In the rows, 128 means zero.
Known rows, with every step that occurs
K/M/B/S/R: [154 143 183 131 162 184 109  81  93 159 102 126  91 135 115 141 191 139
 148 139 147 143 101 175 102 153 118 140 121  83 112 177 142 141 124 145
 128 134 138 112 158]
H/K: [133 138 139  89 119 172 129 122 122  97 137  93 115  69 158 117 126 143
 153 137 102 177 131 187  85  86 119 156 111  98 131 117 170 109 165 117
 109 155 116 108 165]
W/B: [115 149 148  83 120 133 128 133 120 106 123 112 122 124 164 164 127 141
 174 149 103 160 126 124 140 103 145 140 124 129 123 174 130 124 124 115
 137 149 118 122 144]
M/K: [158 141 128  98 134 158 158 139 120 152 163 150 111  96 142 121 128 158
 152 130 114 107 152 148 141 120 127 161 117  60 100 137 170 108 173  99
 103 167 128 109 165]
H/U: [140 148 123 100 159 128 144 142 104 132 136  96 112  74 140 109 107 144
 164 141 116 147 114 194  94  99 167 128  94 101 142 144 127 116 140 138
 117 181 126 145 129]
M/B/W/G: [147 164 151 129 158 169  95 111  78 174 131 124  94 154 171 117 150 148
 183 155 135 131 137 193 157 146 152 117 131  72 123 194 146 117 150 141
 131 128 148 141 165]
A/K/M: [ 96 137 147 118 103 133 127 101 108  99 146  94 106  78 120 129 111 136
  70 112 140 159 126 180  81 109  73 140 102  97 133 136 176 142 145 133
 142 141 124 161 124]
N/R/S/B: [113 105 152 126 111 140  71 169 115 112 116 177 100 169 110 157 122 165
 189 144 137  97  88  96 125 105 167  98 137  97 131 136 112  89 130 154
 129 175 117 104 134]
T/N/R: [174 104  98 118 151 117  91 121 134  69 151  83 127  92  80 129 123 161
 157 144 125 110 156 153 128  84 111 121 105 140 143 139 209  79 119 144
 160 145 126  90 126]
A/K: [114 139 130 105  93 159 123 132  99 117 153 111 109  83 146 113 107 145
 105 114 123 146 165 158  98 107  83 148 116 106 133 131 169 118 162 144
 143 141 130 158 131]
H/K/M: [112 139 157 104 128 147 135  89 130  81 126  74 113  60 135 133 131 136
 123 133 117 189  90 211  64  88 107 144  95  94 132 124 181 132 146 105
 110 150 106 113 156]
F/R/S/B/M: [ 91 129 176 113 146 143  77 160  94 105  68 132 127 165 134 123 107 142
 187 116  90 109  53  54 128 127 177 100 138 125 106 165  82 124 132 169
 112 154 132 122 150]
W/G: [136 146 112 126 100 134  89 141 115 138 119  97 118 145 154 147 111 126
 174 122 111 132 139 135 146 109 164 116 127 122 104 139 153  93 154 147
 116 141 106 156 134]
K/M/B/W: [126 156 172 137 176 144 120  76  94 126 132 111  96 112 124 122 170 143
 129 157 152 143  87 207 107 144 113 110 101  75 141 190 149 159 123 117
 138 140 144 133 139]
S/B/W/G/J: [151 151 186 101 140 181 103 146  54 132 105 164 128 132 124 122 138 117
 132 123 148 128  94 140 186 105 205 117 158 102 137 164 120  99 108 160
 159 167 137 130 177]
U/H/K: [132 139 156 121 152 208 130 121 127  99 115  81 157  34 175 110 120 156
 150 161 119 146 111 181 138  99 129 152 119 110 119 118 160  78 186 103
 126 166 120 121 143]
F/R/N: [ 72  79 136 108 177 100  76 143 108  88 129  42 133 115 131 112  93 145
 176 100  92 134 127  94 127 122 159 122 137 142 155 124 135 149 131 148
 119 152 144 131 139]
G/W/B/S: [112 150 188 122 164 131 117 146 129  99  72 195 146 126 139 161 183 139
 182 158 132 149 143 147 148 128 123 131 153 123 118 158 133  99  91 136
 144 154 157 128 143]
A/K/H: [ 87 154 127 111 115 160 145 119 114 129 143  98 124  70 159 108 122 166
  78 133 144 129 169 184 102  89  61 124 112 108 127 136 179 109 188 112
 136 158 171 139 154]
B/P: [119 150 149 140 137 145 125  98 101 130 140 128 123 105 153 117 177 148
 194 161 149 140 144 146 144 146 142 123 119  94 121 164 166  82 143 148
 151 141 104 118 101]
F/R/S/B/M/K/H: [ 80 141 176 109 166 146 114 154 107 130  76 142 134 155 142 124 109 166
 168 122 102  88  66  76 143 117 160 103 140  99  87 166 105 118 166 133
  96 167 159  94 181]
R/N/T: [ 94 114 152 133 167 105  99 117 126 104 143  94 111  92 103 126 150 149
 187 126 143 131 147 105 151 152 126 149 104 132 211 113 138 138 127 127
 128 142 165 144 147]
K/H: [110 157 115 119 151 145 144 124 130 127 125 100 135  92 154 114 160 166
 125 162 136 109 143 168 121  95  96  91 107 122 120 138 152 105 179  89
 122 171 176 107 150]
F/R: [102 109 150 100 134 134  81 158 100 106 100  89 122 138 147 111  96 141
 161 108  83 119 121 118 115 107 132 114 141 132 122 135 142 128 149 161
 112 155 133 132 125]
P/B/S: [193 145 149 142 123 179 132 142 118 147  98 139 141 117 150 133 168 137
 173 151 124 107 125 151 151 154  47 164 129 109 116 152 124  80 139 169
 152 156 120 130 163]
U/H/K/M: [119 140 172 130 159 187 135  97 133  87 110  68 155  27 153 121 121 148
 124 158 131 154  79 196 122 100 117 144 109 109 122 120 166  98 171  95
 124 164 114 125 139]
T/N: [185 132  91 117 161 125 117 117 128  80 152  58 136  61  90 113 138 148
 151 144 105 129 159 145 132 100 111 126  96 152 139 159 168 102 124 128
 163 125 138 106 136]
W/G/J: [142 129 120  94 126 126  70 145 100 140 104  86 134 150 137 145 138 122
 140  94  97 127 124 129 149 113 166 117 148 113  94 115 165 106 121 152
 146 175  93 136 125]
K/M/B/S/R/N/T: [124 134 207 142 184 162  99  71  99 157 103 120  86 130  92 146 196 144
 163 135 166 139 105 160 121 172 111 155 113  90 155 166 141 151 113 145
 124 124 161 121 169]
T/N/R/S/B: [163 106 113 127 153 117  80 141 129  76 134 111 120 112  66 145 123 167
 178 151 123 105 122 110 137  90 145 108 117 131 139 164 149  85 104 148
 162 138 131  83 146]
H/K/M/B/W: [120 152 184 108 162 165 134  70 107 106 128  91  97  76 147 122 151 148
 137 151 131 190  96 249  81 112 110 138 100  60 138 164 180 142 142 108
 115 144 128 107 181]
M/B: [160 148 124 119 147 182 111 124 103 167 147  89  83 124 168 122 154 157
 180 164 108 133 137 147 115 148 128 132 122  80 120 176 147 146 145 137
 117 143 140 109 152]
J/G: [126 103  99 104 126 146  99 149 130 159 128 139 113 158 110 111 139 151
 198 134 110 135 139 161 109 135 142  93 125  99 131 149 154 101 127 164
 129 150 139 131 121]
U/H/K/M/B: [130 146 173 133 174 207 130  88 126 112 110  55 136  36 167 125 128 157
 139 171 129 158  75 202 120 117 122 148 114  85 116 145 171 115 170  99
 117 159 120 116 155]
G/W/B/P: [ 83 147 186 133 161 111 120 125 127  95  89 168 157 112 157 157 180 148
 187 162 136 165 140 146 159 134 147 109 142 107 113 176 159 105  78 132
 140 165 136 115 108]
G/W/B/S/R/F: [ 99 132 215 117 157 134 102 140 124 127  63 191 148 133 111 184 204 147
 167 132 130 143 137 149 175 137 154 127 155 120 111 165 113 106  82 154
 136 144 151 135 137]
J/G/W/B/M: [ 94 123 145 106 160 122 110 136 145 128  80 186 152 171 114 136 161 148
 204 136 119 155 109 151 132 152 148  89 131 105 113 159 165 109  73 164
 126 166 155 122 122]
J/G/W/B/M/K/H: [ 89 137 148 100 177 125 146 130 157 151  83 196 159 160 123 134 161 170
 186 145 130 136 120 177 146 143 136  90 128  77  93 169 191  98 106 128
 108 182 182  97 151]

Rows
[148 101  99 127 156  93  73 132 142  70 140  98 128 114  73 139 129 173
 179 145 115  98 139 129 125  97 115 100 103 136 138 150 164  77 123 139
 163 136 124  93 122]	T/N/R/S
[104 110 165 141 119 141  74 148 108 119 119 185 103 169 119 157 139 169
 207 158 154 105  92 100 137 119 174 103 140  84 127 153 127  72 127 165
 141 169 107  95 123]	N/R/S/B/P
[131 158 123 103 154 156 182 127 137 162 153 138 126  86 157 117 140 179
 125 150 131  92 154 174 142 103 104 133 113  67  93 139 182 101 199  68
  98 181 168  90 181]	M/K/H
[ 60  90 172 116 168  99  70 140 113  94 103  66 115 126 118 119 102 146
 188  97 106 121 130  95 141 135 132 130 134 140 185 117 139 144 130 158
 111 146 165 140 143]	F/R/N/T
[179 185 167 108 147 205 191 116 100 145 118 170 124 100 135 115 141 148
 135 151 153 107  70 107 161 116 171 149 114  83 102 158 156 107 157 118
 104 180 157  79 214]	S/B/M/K/H
[141 115 202 122 163 184  90 117  92 143  91 184 118 136  90 128 199 140
 192 108 160 120 167 129 153 153 125 179 134 131 163 125 113  79 142 168
 142 128 172 130 167]	B/S/R/N/T
[169 117 192 142 141 183 108 127 106 158  73 154 149 127 119 134 181 139
 178 110 139 105 136 131 177 170  60 179 129 108 148 139 113  85 121 187
 141 152 151 128 169]	P/B/S/R/N/T
[154 124 192 111 131 187  95 124  97 170  96 175 111 135  90 149 211 146
 166 116 140 108 145 146 158 145 149 156 141 121 117 148 101  79 151 178
 142 113 129 145 146]	B/S/R/F
[101 116 157 112 155 133 101 155 140 145  79 203 138 179 109 147 170 152
 216 151 125 152 144 170 135 145 137 100 156 104 118 171 149  89  82 168
 139 152 162 126 137]	J/G/W/B/S
[151 112 138 130 169 117  79 131 114  68 135 139 129 112  63 129 130 167
 171 153 141 101 123 138 153  92 143  97 116 128 153 173 143  71 107 145
 177 139 145  92 147]	T/N/R/S/B/W
[121 100 168  96 116 159  85 130  97 163 113 119 124 112  97 145 177 153
 130  87 108 120 128 132 159 130 179 115 119 115 118 138 106 123 135 168
 112 135 122 146 108]	S/R/F
[123 140 186 116 125 195 114  84  83 160 121 122  87 108 121 134 144 143
  97 113 153 154 137 193  86 134  80 161 125  75 114 169 167 136 142 156
 138 124 139 140 159]	A/K/M/B/S/R
[135 148 147 135 159 147 120  89 111 137 133  76  89 111 128 139 159 143
 135 154 127 148  85 172  92 145 114 117 102  81 126 173 155 170 121 120
 118 144 123 119 138]	K/M/B
[123 148 178 123 183 130  94  76  85 141 116  94 108 136 122 136 171 133
 115 131 142 141  78 206 128 146 139 104 122  72 121 176 164 156 102 133
 149 156 126 129 140]	K/M/B/W/G/J
[126 144 159 107 146 168 133  80 123 112 131  60  91  75 152 136 139 147
 139 150 113 194  91 215  66 108 111 152 102  67 127 150 188 153 141 109
 102 146 114  98 181]	H/K/M/B
[119 153 196 135 191 202 134  78 115 106 110  85 144  37 163 109 138 157
 131 171 147 156  78 232 135 117 120 141 113  80 130 156 164 104 170  96
 133 160 135 122 157]	U/H/K/M/B/W
[180 122 184 131 121 189 112 137 109 181  82 140 143 127 123 150 189 143
 158 117 122 103 117 147 179 162  85 161 133 106 106 157 102  86 128 193
 142 142 115 134 149]	P/B/S/R/F
[ 99 179 177 104 202 108 182 116 139 109  75 176 169  94 153 144 155 160
 143 150 136 143  97 178 145 116 146 118 108  90  95 159 174 115 107  97
 104 204 173 100 161]	G/W/B/M/K/H/U
[148 112 129 144 156 117  83 122 124  85 135 118 123 112  73 144 140 173
 198 165 141 109 124 119 151 102 153 105 120 120 135 181 162  66 106 158
 171 135 118  76 134]	T/N/R/S/B/P
[168 138 180 114 154 215  94 112  87 213 114 140  78 149 129 146 210 162
 188 147 130 117 140 160 148 171 147 160 148  80 108 189 113 118 146 176
 127 111 142 117 170]	M/B/S/R/F
[203 161 138 124 135 168 175 113 125 148 113 137 161 104 160 118 138 144
 143 121 111  98  78 126 161 167  69 169  91  73  86 143 170 107 141 147
 116 187 108 107 159]	P/B/M/K
[112 159 179 114 152 158 119  70 109 119 119  81  96  95 154 137 135 139
 143 143 131 192  96 248  94 108 130 139 110  61 124 162 185 134 146 113
 109 134 115 119 190]	H/K/M/B/W/G
[119 153 188 146 180 203 138  67 120 122 113  61 140  37 175 126 143 159
 156 185 148 167  79 204 134 131 128 150 116  71 111 161 184  98 167 107
 128 154 108 105 143]	U/H/K/M/B/P
[108 145 152 121 115 159 126  91 100 138 149  77  85  89 137 130 120 147
  88 128 137 161 124 183  75 129  76 143 109  71 126 164 180 164 141 137
 134 133 129 146 145]	A/K/M/B
[127  78 138 102 160 153  82 121  89 120 132 100 148 104 110 111 153 142
 153  82 118 145 147 107 137 130 178 132 117 131 147 118 115 130 117 142
 120 162 153 118 136]	S/R/N
[109  89 175 110 155 151  78 119  91 128 108 129 134 115  97 118 159 146
 163  78 134 134 154 109 153 143 147 145 114 125 179 116 122 123 117 155
 111 155 173 131 137]	S/R/N/T
[160 147 150 143 127 142 116 133  99 140 103 126 161 131 162 121 129 130
 153 126 125 115 113 180 185 140  87 117 119  95 122 165 133  86 131 162
 145 162 118 159 144]	P/B/W/G
[103 102 175 114 132 127  42 161  90 120  99 193 118 197 106 156 132 155
 167 123 146  91  79 119 155 104 188  87 156  85 125 135 124  76 111 165
 159 187 114 113 137]	N/R/S/B/W/G/J
[115 151 175 121 150 169 138  57 119 122 133  69  92  73 159 135 156 152
 163 162 132 202  94 224  80 125 118 151 106  52 119 169 200 137 138 118
 114 139  97  88 166]	H/K/M/B/P
[188 142 172 111 154 231  97 115  76 197 106 157  85 155 149 125 195 152
 195 145 134 123 153 158 126 158 128 161 147  82 103 183 127 108 147 166
 126 129 152 102 176]	M/B/S/R
[147 154 156 108 176 167  82 111  67 176 123 120 102 158 158 117 166 144
 161 139 128 126 123 191 159 151 157 117 144  66 118 181 155 125 129 147
 150 155 142 129 157]	M/B/W/G/J
[202 126 165 130 120 203 115 141  99 163  76 157 155 132 142 127 175 135
 162 118 123 109 127 146 156 150  66 166 134 104 106 154 112  77 127 188
 143 162 126 121 159]	P/B/S/R
[111 162 176 116 166 117 129 121 131  76  71 173 164 122 147 147 172 134
 161 144 121 151  98 124 145 137 140 115 118 129 108 148 158 121  82 131
 127 175 148 124 124]	G/W/B/M
[161 137 156 124 138 138 101 134  90 138  95 121 172 132 155 121 147 127
 129 108 120 110 102 178 187 142  91 115 133  92 118 153 142  94 108 168
 165 182 115 143 137]	P/B/W/G/J
[178 127 179 105 131 209  99 131  81 152  89 196 123 144 113 122 195 135
 174 115 142 120 159 148 131 129 125 161 143 122 113 138 115  65 154 169
 143 138 145 125 152]	B/S/R
[156 157 187 117 141 192 134 142  61 115 126 183 118 104 124 105 139 129
 146 148 156 132 101 145 168 105 178 121 136 103 162 173 102 104 127 146
 147 156 159 126 174]	S/B/W
[134 161 158 130 139 157 109 140 103 118  98 172 123 145 122 135 158 144
 183 146 120 111  50  52 136 143 184 108 110 114 115 168  58 112 131 141
 131 149 130 122 154]	R/S/B/M
[118 163 181 109 172 123 151 120 135  94  84 190 162 117 150 150 165 146
 156 137 122 144 106 134 155 136 138 133 120  98  92 153 171 119  97 115
 114 182 148 111 143]	G/W/B/M/K
[106  94 145 118 105 108  81 139 135 123 146 121  88 133  95 168 143 171
 156 136 134  92 113 146 143 116 152 112 120 103 144 114 168 105 141 163
 124 154  95 137 102]	N/R/F
[134 170 158  86 134 141 146 100 121  95 103 130 136 134 161 148 143 133
 174 141 118 155  83 110 143 126 150 149 101 140 106 168 150 120 124 122
 137 156 115 114 147]	W/B/M
[177 190 165  99 167 198 208 116  94 154 118 164 121  80 136 112 121 149
 140 148 153 118  59 138 148 108 195 152 103  78 105 164 154 108 152 118
  99 193 158  84 218]	S/B/M/K/H/U
[ 68 123 188 120 140 128  53 173  80 119  70 138 124 180 137 131  90 140
 192 109  98 111  84  95 156 110 193  83 162 115 112 178  69 108 138 172
 119 140 138 146 154]	F/R/S/B/W/G
[127 118 156 126 119 145  79 147 114 102 106 190 109 175 110 149 131 160
 188 143 143  94  60  81 124 120 170 102 124 101 124 135 127  86 128 160
 129 180 114 102 133]	N/R/S/B/M
[196 175 168 103 136 208 178 121  91 139 127 179 115 107 129 118 132 134
 151 138 142 119  65  91 162 128 184 166 116  86 103 154 151 111 140 137
 109 174 134  91 200]	S/B/M/K
[105 154 171 136 138 140  82 160  91 131 102 180 120 160 125 141 141 142
 187 143 130 115  86 106 165 122 198  87 135 100 128 191  46  93 137 143
 142 137 136 149 162]	R/S/B/W/G
[ 87 106 139 106 149 116 103 157 145 137  90 170 144 164 116 143 149 152
 199 140 109 159 136 162 131 136 150  83 146 102 122 165 156 111  73 159
 127 165 156 127 121]	J/G/W/B
[141 155 178 113 153 183 133  76 117 121 120  91  84  85 144 141 160 146
 157 161 131 187 100 226  70 117 102 171 114  71 122 155 177 133 149 117
 113 134 117  98 196]	H/K/M/B/S
[145 139 207 126 178 242 117  84 107 138  84  97 140  57 153 125 157 153
 145 153 144 152  90 208 130 121 122 166 129  87 105 151 159  88 169 121
 122 148 129 107 172]	U/H/K/M/B/S/R
[182 161 152 124 160 205 113 118  95 182 128 136  73 144 156 130 187 155
 204 178 134 123 145 160 122 161 116 165 140  84 115 182 137 110 158 149
 138 126 145 112 182]	M/B/S
